Each row comes from the steps of one walk. Every step used is in the known rows, and no mark comes twice. Write the walk behind each row, first mark first.
Known rows
zuka/diri/mirep: [-1.81 -0.83 -1.63 -0.90 -0.24  0.23 -0.08  0.62 -0.47  0.64 -0.33 -0.47
  1.67  2.13  3.25 -0.56  0.02 -0.20  0.36 -0.60  1.12]
razo/mirep: [-1.36 -0.41  1.74 -0.66 -1.36  1.42  3.75  0.55 -3.58  0.88  0.88 -2.19
 -0.02  1.58 -0.65  1.09  1.33 -0.94 -3.20  0.24 -0.86]
zerez/poza/zuka/diri/mirep: [ 0.25 -0.06 -0.49  1.48 -1.51  0.16 -1.02 -0.52  0.14  2.25  0.00 -4.35
  1.99  0.44  3.48  2.89 -1.88  1.34  3.46 -1.47 -0.82]
zerez/poza/zuka: [ 1.81  1.08  1.83  2.28 -3.37  1.25  0.60 -0.41 -1.28  2.06  1.25 -2.74
  1.09  0.00  0.25  2.64 -1.64  1.21  0.85  0.29  0.00]
zerez/poza/zuka/diri/pezi/fega/mide: [-0.09  0.70 -0.48  0.70  1.10 -0.33  0.02 -0.62  2.69  1.50 -0.76 -3.69
  0.43 -1.06 -0.46  0.48 -2.03 -1.59  0.20 -3.20 -1.57]
mide/fega: [ 0.64 -1.26  3.28 -0.83 -1.58  0.83  0.98 -1.06 -0.45 -0.76 -0.78  1.28
  0.02 -0.99 -1.61 -1.66  0.86 -0.62 -2.97  3.32  1.45]
zuka/poza/zerez/fega/pezi/diri/mirep: [-1.30  0.53 -2.20 -1.27  3.43 -0.84  0.89  1.22  1.36  0.01 -2.74  2.68
 -0.14  0.06 -1.92 -0.95  0.52  1.17  1.11 -3.39 -1.03]
pezi/diri: [ 0.46  0.08  0.78  0.71 -0.56  0.84  1.29  1.80 -1.14  3.68  0.88  0.43
  0.03  2.22 -2.10 -2.23  1.08 -0.18 -2.93  1.04  0.64]
zuka/poza: [ 0.37  0.56  0.21  0.03 -1.39  0.77  1.10  0.13 -1.62 -0.30  0.46  1.86
  2.40  3.37 -0.41 -1.90  1.85 -1.54  0.45 -0.52  2.27]
pezi/fega/zerez/poza/zuka/diri: [ 2.25 -0.26 -0.09  1.43  3.73 -1.05 -2.02  0.74 -0.66 -1.89  1.64 -2.60
  0.84 -1.53 -0.35 -0.59 -0.55 -0.10  3.33 -0.96 -1.65]
mide/fega/pezi/diri: [-1.16 -1.49  1.14 -1.18  0.30 -0.66  1.40  0.21 -0.03  0.36 -1.60  2.12
 -1.48 -2.02 -3.62 -3.04  1.48 -0.81 -3.99  2.40 -0.38]
fega/pezi: [-2.70  0.20 -1.44 -1.01 -1.92  0.53  2.18  0.93 -2.11 -1.48  0.20  2.81
 -0.08  0.24  0.23 -0.79  0.18 -0.63 -2.44  0.26  1.70]
zuka/poza/zerez/fega: [ 2.47  1.45  1.49  0.14  1.46  1.26  0.60  0.59 -0.51 -2.83 -1.20  3.03
  1.37  1.08 -2.07 -1.02  0.47  0.82  2.44 -2.90  1.72]
mide/fega/zerez/poza: [ 0.17 -0.85  1.86 -0.80  0.10 -0.24 -0.83 -2.48  0.19 -2.49 -0.73  1.46
 -1.00 -1.43  0.12  0.70  1.23 -0.96 -0.66  2.60  0.51]
mide/fega/pezi: [-1.82 -1.31  1.17 -1.86 -1.42 -0.01  1.59 -0.88 -0.80 -2.81 -1.57  2.84
 -0.80 -2.44 -1.53 -1.65  0.74 -0.95 -3.27  2.56  1.14]
zuka/poza/zerez: [ 1.65  2.32 -0.69  0.13 -1.10  0.77 -0.25  1.09 -1.05 -2.00  0.65  1.63
 -0.29  1.12 -1.58 -1.73  0.48  0.35  3.00 -1.48  2.67]
diri/mirep/razo: [-0.09 -0.53 -1.60 -0.39 -4.35 -0.36 -0.25  2.10 -0.03  3.17  1.43  1.69
  1.74  2.77  0.66  2.24  1.28 -0.64 -1.40  2.00 -1.34]
zuka/diri/zerez: [-0.05  0.62 -0.10 -0.36 -0.21  0.55 -1.08  0.03  0.87  0.08 -0.50  0.73
 -0.45  2.36  2.96 -1.45 -0.26  0.78  1.49 -0.38  2.40]
fega/zerez/poza/zuka: [ 0.30  0.49 -0.72  1.28 -0.97 -0.18 -0.11 -0.75 -1.74 -1.19  2.12 -2.05
  0.27 -1.11  1.26  2.62 -0.57  1.07  1.08 -0.21  0.01]
mide/fega/zerez: [-1.05 -2.00  0.70 -1.89  0.80 -0.65  0.11 -1.51 -0.83 -4.07  0.14  1.97
 -0.83 -2.06 -0.66 -1.60  1.94 -0.76 -2.80  2.84  1.51]
diri/pezi/fega/zerez/poza/zuka: [-0.08 -0.01 -0.14  0.90  0.78  0.62 -0.39 -0.58  1.42  1.80  0.02 -1.86
 -1.80 -2.61 -1.27  2.00 -2.01 -0.33 -0.46 -0.26 -3.14]
mide/fega/zerez/poza/zuka/diri/mirep: [-0.59 -2.26 -0.50 -0.50  1.42 -1.90 -2.41 -2.74  1.14 -2.38 -0.83 -3.55
  0.36 -3.37  2.68  2.13 -0.32  0.95  2.87  0.33 -1.42]

Write each row's walk
[-2.07  0.13 -1.36 -0.37 -0.24 -0.04  1.94  2.05 -1.42  1.69  0.10  2.01
 -0.82  0.64 -1.92 -2.24  0.95 -0.47 -3.17  0.17  0.26] : fega/pezi/diri
[-0.02 -0.83 -0.30 -1.13  3.10 -0.29  0.56  1.41 -1.06 -1.73  1.91  1.76
 -0.36 -0.11 -1.58 -2.86  1.09 -1.41 -2.68  2.03  0.30] : pezi/fega/zerez
[ 0.93  0.02  2.27  0.66 -0.77 -1.09 -0.63 -2.09  3.17  3.04 -2.22 -1.82
 -3.32 -3.27 -1.71  0.93 -1.22  2.37 -0.13  2.17 -2.24] : mide/fega/pezi/diri/zerez/poza/zuka
[-0.06  0.76  0.10  2.20 -2.76  1.83 -0.92 -0.68  0.74  2.41 -1.52 -2.96
  0.36 -0.46  1.58  2.86 -2.55  0.34  3.03 -3.22 -1.26] : zerez/poza/zuka/diri/pezi
[ 2.03  1.65  1.95  1.72 -3.14  0.92 -0.38 -1.61  1.39  3.17  0.33 -2.76
 -0.93  0.49  2.12  3.17 -2.57  2.73  1.69  0.89  0.25] : diri/zerez/poza/zuka
[-0.79 -0.45 -0.10 -0.04  1.94 -0.37  0.41 -0.33  0.49 -2.89 -2.13  0.27
  0.89 -1.41  2.05  0.42 -1.67  2.75  1.53 -3.23  0.02] : poza/zuka/diri/zerez/fega/pezi
[-0.77  0.75 -0.74 -0.01 -0.41  0.37 -0.13 -0.70 -1.18 -1.15  1.00  1.33
 -0.27  1.20  1.83  1.52  0.60 -0.66  0.24  0.36  1.15] : fega/zerez/poza
[-0.95  0.27 -0.15 -0.41  1.36  1.06 -0.46 -0.44  1.98  1.81 -1.16  1.61
 -2.24 -0.39 -0.71  0.76 -0.80 -2.02 -1.37  0.38 -2.04] : diri/pezi/fega/zerez/poza
[ 2.30 -1.11 -2.45  1.04  1.44 -2.87 -3.78  2.05  1.09  0.90  2.10 -2.10
  1.94 -0.44  0.04  2.52  0.34 -0.43  4.16 -0.06 -5.06] : pezi/fega/zerez/poza/zuka/diri/mirep/razo
[ 0.63 -0.71 -1.73  0.27 -2.78 -0.93 -0.50  3.06  0.66  6.36  1.31  1.02
  1.12  3.22 -1.51  0.89  2.02 -0.42 -2.08  1.99 -2.79] : pezi/diri/mirep/razo
[-2.21 -0.77 -1.19 -1.40  2.00  0.79  0.48  0.54  1.00  0.25 -0.29  2.06
 -2.08 -0.96 -1.46 -1.42  0.04 -1.87 -3.53  0.65 -1.12] : diri/pezi/fega/zerez
[-2.04  0.72 -1.37 -0.91 -0.06 -0.33  0.84  0.84  1.28  2.82 -0.90  2.07
 -2.85  1.00 -0.15 -1.70  0.10  1.13 -2.44  0.77  0.42] : fega/pezi/diri/zerez
[ 0.98  0.35  0.05  0.97 -0.80  0.04 -1.06 -0.06  0.28 -0.03  0.53 -2.68
  0.03  0.22  2.39 -0.35 -1.55  2.57  2.46 -1.02  1.31] : poza/zuka/diri/zerez
[ 1.13  0.27  0.80 -0.11  2.52 -0.01 -0.42  0.38 -0.09 -0.25  1.13  1.21
 -0.51  0.48 -0.82 -0.63  0.33 -1.55 -0.53  1.72 -0.64] : pezi/fega/zerez/poza
[ 0.28  0.11 -1.70  1.48  0.77 -0.70 -1.84 -0.30 -1.77 -2.89  1.54 -2.52
  1.05 -0.76  2.17  1.50 -0.39  0.73  4.10 -2.31  0.22] : fega/zerez/poza/zuka/diri
[ 1.22 -1.45  0.90  0.73  1.29 -1.28 -2.32 -2.09 -0.37 -4.17 -0.18 -2.34
  0.36 -3.47  0.49  0.60  0.23  0.42  3.28  0.00 -0.40] : mide/fega/zerez/poza/zuka/diri
[ 0.55  1.78 -0.65 -1.30  2.31 -0.51  1.79 -0.37  0.45 -4.86 -0.54  2.37
  1.78  1.25 -1.36 -1.27  1.18 -0.27  0.27 -4.11  3.28] : zuka/poza/zerez/fega/mide
[-0.13  0.15  0.07 -1.56  1.76 -0.64  2.59  0.83  0.19 -0.44  1.73  0.40
  0.91  1.13 -1.80 -3.17  0.85 -2.24 -5.03  1.13  1.79] : pezi/fega/mide
[ 1.08  1.70  1.04  0.70 -0.90  0.87 -2.15 -0.95  1.88  1.60 -1.42  0.18
 -0.58  2.96  3.71  0.78 -0.99  0.65  3.62 -0.70  1.47] : zuka/diri/zerez/poza
